Every row comes from one small tree of marks. Brackets hold a mark, then the marks that hang from it, in alphabetical order. Every link used is in the known rows. Which tree was each row made from?
In the rows, zero is written as 128.
Known rows:
[R [B [S W]] [F [Y N]]]: [129 176 124 157 108 125 109 118  96 145 159 158 121  88 112 117 156 125
 159 148  51 148 157 127 166  88 123 164  96 139 132 135 121 119 151  54
 121 115]
[R [B T] W]: [135 173 112 114 120 135  58 108 103 140 147 151 120 108 113 138 174 165
 128 127  76 129 160 139 181 139 152 120  88 139 147 136 161 121 174  87
 162 127]
[F [Y [N [P [C R]]]]]: [132 155 110 150  85 160 131 100  55 168 139 151 141 102  80 140 121 130
 150 175  76 129 164 161 153  82 148 197 121  96 141 169 164 161 137  83
 135 135]
[D [B T] U]: [152 173  94 120 101 154  73 110  55 147 188 157  88 116  96 149 160 149
 129 146  91 117 126 127 166 162 146 112  83 124 143 134 144 143 180  90
 126 112]
[C [R B]]: [119 169 113 158  81 140 108  89  88 152 147 141 118 128 115 124 152 160
 158 152  85 150 164 172 171 136 139 120 114 119 122 144 142 142 152  76
 142 118]
[M [S C F [W R]]]: [107 183 143 143 100  89 112  57  83 128 176 162  92 155 104 155 117 157
 153 118  59 172 122  99 143  85 133 150  93 144 147 129 158  82 156  94
 104 128]
[F [Y N]]: [134 160 112 146  87 167 111 126  83 154 163 157 146 125  93 154 131 144
 137 151  80 143 141 142 157  84 113 139 116  98 143 158 144 147 164  82
 131 113]
[P [C [R W]] [N Y]]: [121 166 100 144 107 118 107  69  81 170 123 144 141 136  79 139 140 149
 152 189  79 115 210 149 185 119 162 192 103 130 157 150 177 133 149  88
 149 139]
[F [Y [N [P C]]]]: [140 151 105 135  87 161 117 110  56 163 155 157 138 114  80 144 120 139
 143 170  76 119 156 158 145  53 131 194 117  92 152 168 169 147 141  87
 138 134]
[R [B [S C M]] F]: [120 175 120 158 113 113 134  77  72 131 147 147  96 112 120 122 106 146
 174 167  75 155 134 166 134  99 148 114 125 161 127 143 137 108 135  58
 108 127]
[W [R [B T] F]]: [137 180 133 122 115 167  91 107  88 142 143 159 108  85 111 147 159 158
 152 124  92 142 141 146 182 119 185  92  86 141 132 123 146 110 162  78
 144 137]
[W [R F]]: [136 179 121 150  88 168 126  96  83 154 154 153 110 121  87 162 142 168
 154 144  86 158 140 136 168 115 151 108  99 124 133 124 136 118 154  79
 138 133]
[P C [N [Y F]]]: [149 151 104 113 109  98 124  94  84 174 118 145 131 156  81 139 138 143
 159 192  85 128 182 157 155  46 143 195 114 122 160 159 178 137 144  86
 142 135]
[P [C [R F]] N]: [133 166 123 126  95 157 145  69  84 162 127 137 107 109  77 141 123 154
 166 187  95 137 193 182 180 130 167 139 114 129 136 161 164 134 130  78
 148 117]
[S C [F [Y N]] M]: [109 172 136 134 105 132 145  87  53 123 156 168 136 133  91 156  96 124
 147 153  77 164 111 129 138  37 158 139 148 118 131 179 159 128 157  89
  90 120]
[B [S C F] T]: [140 176 122 152 107 108 117 111 102 134 139 158 111 119 101 148 108 149
 121 145  91 137 106 183 131 115 152 113 116 128 125 141 164 122 153  92
 114  92]
[N [P C] Y]: [139 155  90 156  94 141 126  91  65 177 147 150 132 143  92 140 129 160
 146 179  85 103 163 176 147  78 135 193 111 101 163 152 176 144 134  82
 153 138]
[R F]: [144 169 115 142  88 162 128  95 100 151 157 150 106 119  95 154 140 176
 146 159  93 148 145 163 165 129 129 103 113 117 133 142 141 131 143  76
 145 103]
[B R [S F M]]: [125 149 116 172  80 116 154  96  90 125 141 150 112 132  97 111 131 150
 145 168  58 168 130 152 127 102 108 126 130 138 117 154 125 108 140  61
  85 105]
[Y F [N [P [C [R B]]]]]: [141 144 108 130  97  95 103  78  68 170 117 143 129 110  99 115 150 125
 184 181  73 139 187 152 142  56 180 209 118 115 128 159 171 145 135  75
 149 151]
[B [R F] [S M W] T]: [133 171 142 144 128 124 133 114  88 132 153 158  88  94 102 104 135 152
 147 142  49 162 129 107 162 150 126 121  78 157 162 131 124 101 147  49
 110 115]
[D B]: [140 167  87 141  89 158 104 104  67 158 178 154  97 135  95 147 151 154
 138 158  84 138 146 151 141 137 120 112 104 112 136 132 146 144 165  92
 135 109]
[C [S W]]: [111 186 117 145  85 111  96  94  83 152 162 144  98 134 107 139 160 158
 159 146  69 139 154 126 167 130  95 124  98 116 176 138 158 117 161  75
 144 113]
[S C F W]: [112 189 130 142 101  93 140  71  79 137 173 166 104 157 100 156 120 156
 138 142  70 158 130 123 145  92 143 133 115 107 144 147 160 118 154  96
 126 113]
[Y F [N [P C]]]: [154 145 104 122  99 111 113  95  75 175 131 144 121 130  81 134 134 140
 162 181  79 131 168 142 131  46 151 207 120 104 158 160 175 142 136  87
 151 144]
[P [C [S [M R]]]]: [107 162 121 125 100 129 140  89  39 147 141 128  87 126  78 117 122 144
 170 183  51 146 167 156 148 108 119 116 134 146 175 172 164 113 144  61
 137 153]
[C [R [B S]]]: [127 165 102 185  80 123 104 105 102 155 136 132 117 118 117 108 148 149
 167 163  76 146 158 189 158 146 123 130 107 134 116 133 130 139 148  66
 131 110]
[D [B [S [C P] F M]]]: [100 182  97 162 114 107 133  85  53 124 136 159  95 119  84 136  98 128
 157 182  84 139 109 169  98  86 157 111 150 135 116 155 147 118 151  92
  88 115]
[Y F [N [P [C R]]]]: [147 148 107 138  97 105 124  85  71 176 120 141 124 121  81 127 137 133
 172 187  79 139 179 143 143  71 175 212 117 107 146 159 170 153 134  81
 148 141]
[F Y]: [132 167 112 143  85 167 124 121  84 150 162 153 132 131  91 155 134 156
 126 148  80 152 130 156 163  98 103 127 117 106 141 149 142 147 158  89
 135 106]
[R B F W]: [130 172 109 128 106 135  97  81 104 141 150 151 116 110 107 146 174 168
 146 149  75 144 174 139 178 125 148 123 110 146 121 132 145 112 153  75
 158 124]
[S C]: [128 171 111 147  87 127 129  94  76 155 171 148 112 155  98 157  98 170
 144 155  93 147 128 161 137 109 123 111 120  99 149 143 159 132 154  91
 140 117]
[W R]: [130 180 111 154  83 160 110 104  79 156 156 146 117 145  95 156 141 169
 149 140  81 150 133 137 162 113 129 116  94 111 150 129 140 126 162  88
 136 137]
[W [R B F]]: [129 174 119 142  87 160 111  87  82 148 149 153 114 110 109 148 155 162
 168 143  82 156 148 146 169 102 164 102 100 133 122 125 137 106 153  76
 138 142]
[P [C [S M]]]: [109 173 119 131  87 138 124  79  59 138 136 126  88 120  89 127 126 151
 167 181  70 137 169 157 158 100 119 115 130 144 173 172 177 117 145  74
 118 126]

Which tree is each row?
[147 154  99 122 111 104 109 106  93 170 124 154 143 166  94 145 151 147
 161 175  95 134 162 147 159  64 138 178 107 114 151 151 165 141 152  83
 140 121]
[P [N [Y F]]]
[119 179 133 140 125 103 108  91  80 116 137 157 107 112 125 121 114 136
 149 147  77 146 117 175 137  92 175 113 123 158 120 156 158 111 151  75
  95 110]
[R [B [S C F M] T]]
[ 99 184 132 109 114 110 105  68  52 139 144 138  84 132  96 120 134 141
 182 178  60 123 195 122 176  93 125 153 103 142 199 175 180 109 146  75
 117 137]
[P [C [S M W]] N]
[139 174 103 141 117 114  53 122 120 138 140 146 118  97 116 118 170 157
 128 142  68 119 159 153 171 146 137 135  91 154 141 123 145 120 168  75
 145 116]
[R [B S T] W]
[155 172  93 148 114 148  90 142  89 150 158 149  91  97  99 130 151 142
 127 153  86 122 125 168 141 165 129 112  85 135 135 119 142 139 166  82
 124  95]
[D [B S T]]
[115 154 135 129 116 151 149 114  51 131 151 167 136 130  81 133 131 122
 145 154  53 167 137 130 152  62 141 145 139 130 131 185 133 133 154  65
 103 130]
[S [F [Y N]] [M R]]
[103 180 125 160 106 130 141  72  52 143 156 142 104 147 101 141  93 154
 165 161  83 165 134 145 154 125 155 117 121 123 150 155 151 139 146  80
 113 130]
[S [C R] M]
[121 163  93 129  85 122 105  88  71 166 125 141 127 133  88 146 131 143
 173 195  95 103 182 184 163  86 122 158 119 125 173 163 196 120 147  78
 135 123]
[P [C S] [N Y]]
[120 159 103 138  69 118 107  73  71 153 128 152 127 103  87 144 139 132
 162 184  88 112 170 172 138  64 151 168 140 108 142 176 197 118 137  82
 133 116]
[Y [N [P [C [S F]]]]]
[136 158  98 131 101 140 118  92  73 170 142 147 134 150  85 143 125 154
 155 186  92 106 181 180 165  80 133 168 110 114 168 164 178 135 146  87
 141 126]
[P C [N Y]]
[115 179 139 142  95 116  98  71 103 130 169 155  92 146 105 144 154 159
 145 119  53 168 144 100 163  98 119 148  87 149 147 136 143  90 159  86
 110 122]
[M [S F [W R]]]
[112 166 103 138 119  78 124  88  65 171 101 158 150 148  80 151  94 138
 187 188 108 138 141 166 139  61 176 166 141 107 152 159 173 140 146  89
 146 137]
[S [C [P [N [Y F]]] R]]
[111 195 139 176 112 114 127  86  78 127 146 154  93 137 102 118 150 139
 157 145  40 163 135  94 161  95 144 146  89 151 148 136 123 105 153  77
  86 138]
[B [S F M [W R]]]
[ 80 169 125 135 100 118 127  94  56 130 116 154 111 119  76 133 125 143
 170 175  73 148 138 173 142  88 137  94 166 136 146 183 156 110 151  68
 128 130]
[C P [S F [M R]]]
[128 160 105 150  85 135 114  73  63 167 139 141 117 115 105 120 138 152
 166 172  78 127 179 187 156 105 159 169 115 111 130 156 168 143 132  80
 154 139]
[N [P [C [R B]]]]
[122 182  98 188  99  91 114  84  92 151 146 134 115 129  92 136 113 157
 145 171  68 150 148 144 148 157 136 148 109 134 134 121 144 125 150  78
 133 121]
[B [S [C [R W]]]]
[108 173 109 140  94 151 102  94  89 164 119 148 131 125  83 143 118 158
 174 172 110 128 165 188 169 124 144 122 125 100 146 168 154 145 150  88
 151 115]
[C [P N] R]
[127 158 101 125 116 105 104 111  93 171 104 159 152 148  82 149 135 148
 172 181 104 122 156 165 149  49 141 165 129 106 158 161 167 140 153  89
 153 128]
[C [P [N [Y F]]]]
[111 165  94 144 100 143  97 110  85 169 125 163 155 146  86 152 123 161
 166 175 111 103 156 189 161  81 130 143 124  97 161 163 165 138 157  86
 154 124]
[C [P [N Y]]]
[157 157  97 118  86 152 112 105  54 141 186 171  88  89  85 146 153 148
 134 155  83 135 114 119 150 170 147  97  90 131 119 123 136 114 169  71
 119 114]
[D [B [R F] T] U]
[126 161 129 134 120 159 156  93  62 148 153 149  96 134  86 128 132 161
 162 165  61 166 152 141 159 121 139 106 120 144 146 157 126 125 140  53
 139 138]
[S [M [R F]]]
[138 158 112 125  99 136  96 117 100 143 155 157 124 112  91 138 153 171
 117 134  71 142 146 122 166 152 130 117  92 120 156 129 152 110 170  83
 150 122]
[B [R W] T]
[ 92 170  96 140  86 114  94  89  88 148 104 166 156 120  86 158 136 141
 174 184 115 102 152 198 155  64 145 132 153 111 141 176 190 116 153  87
 136 101]
[C [P [N Y]] [S F]]
[115 167 116 104  77 135 124  86  78 134 123 150 127 109  74 158 135 126
 141 183  83 133 167 183 164  56 132 147 147 126 134 182 192 121 145  96
 113  98]
[P [C [S [F Y]]] N]
[ 88 184 128 146 101 113 119  69  68 114 114 152 127  98  83 149 166 122
 144 162  56 167 154 113 185 110 158 140 142 159 123 164 165 122 157  80
  98 109]
[C [R W] [S [F Y] M]]
[126 181 130 147 126 111 119  98  83 121 137 154 102 119 104 135 102 139
 137 149  82 146 110 162 136 106 162 111 122 148 135 154 160 118 151  81
  96 101]
[B [S C F M] T]
[147 148  89 159  77 152 154 128  73 144 162 166 111  84  76 136 141 131
 129 171  62 160 118 154 121 130 103 122 113 133  99 113 113 122 148  63
 100 100]
[D [B [R [F Y]] S]]
[ 88 184 117 149  97 104 108  54  77 122 114 139 112 110  92 139 165 139
 156 165  65 157 169 121 184 136 166 123 134 159 129 162 168 110 154  76
 111 112]
[C [R W] [S F M]]
[131 171 125 145  85 156 157  76  86 160 138 131  98 105  78 142 125 160
 152 177  83 153 174 175 166 135 165 121 118 130 130 148 153 139 133  79
 147 117]
[P [C [R F]]]
[137 162 117 143  91 168 161  85  61 161 133 152 117  89  72 150 125 145
 143 178  77 147 157 172 166 102 158 172 123 119 124 154 161 151 123  79
 143 123]
[N [P [C [R [F Y]]]]]
[135 171 127 106 128 154  67 118  99 134 141 168 142  63 100 149 171 134
 130 131  72 131 156 121 195 105 175 141 103 148 128 141 155 120 172  76
 144 123]
[R [B T] [F [Y N]] W]
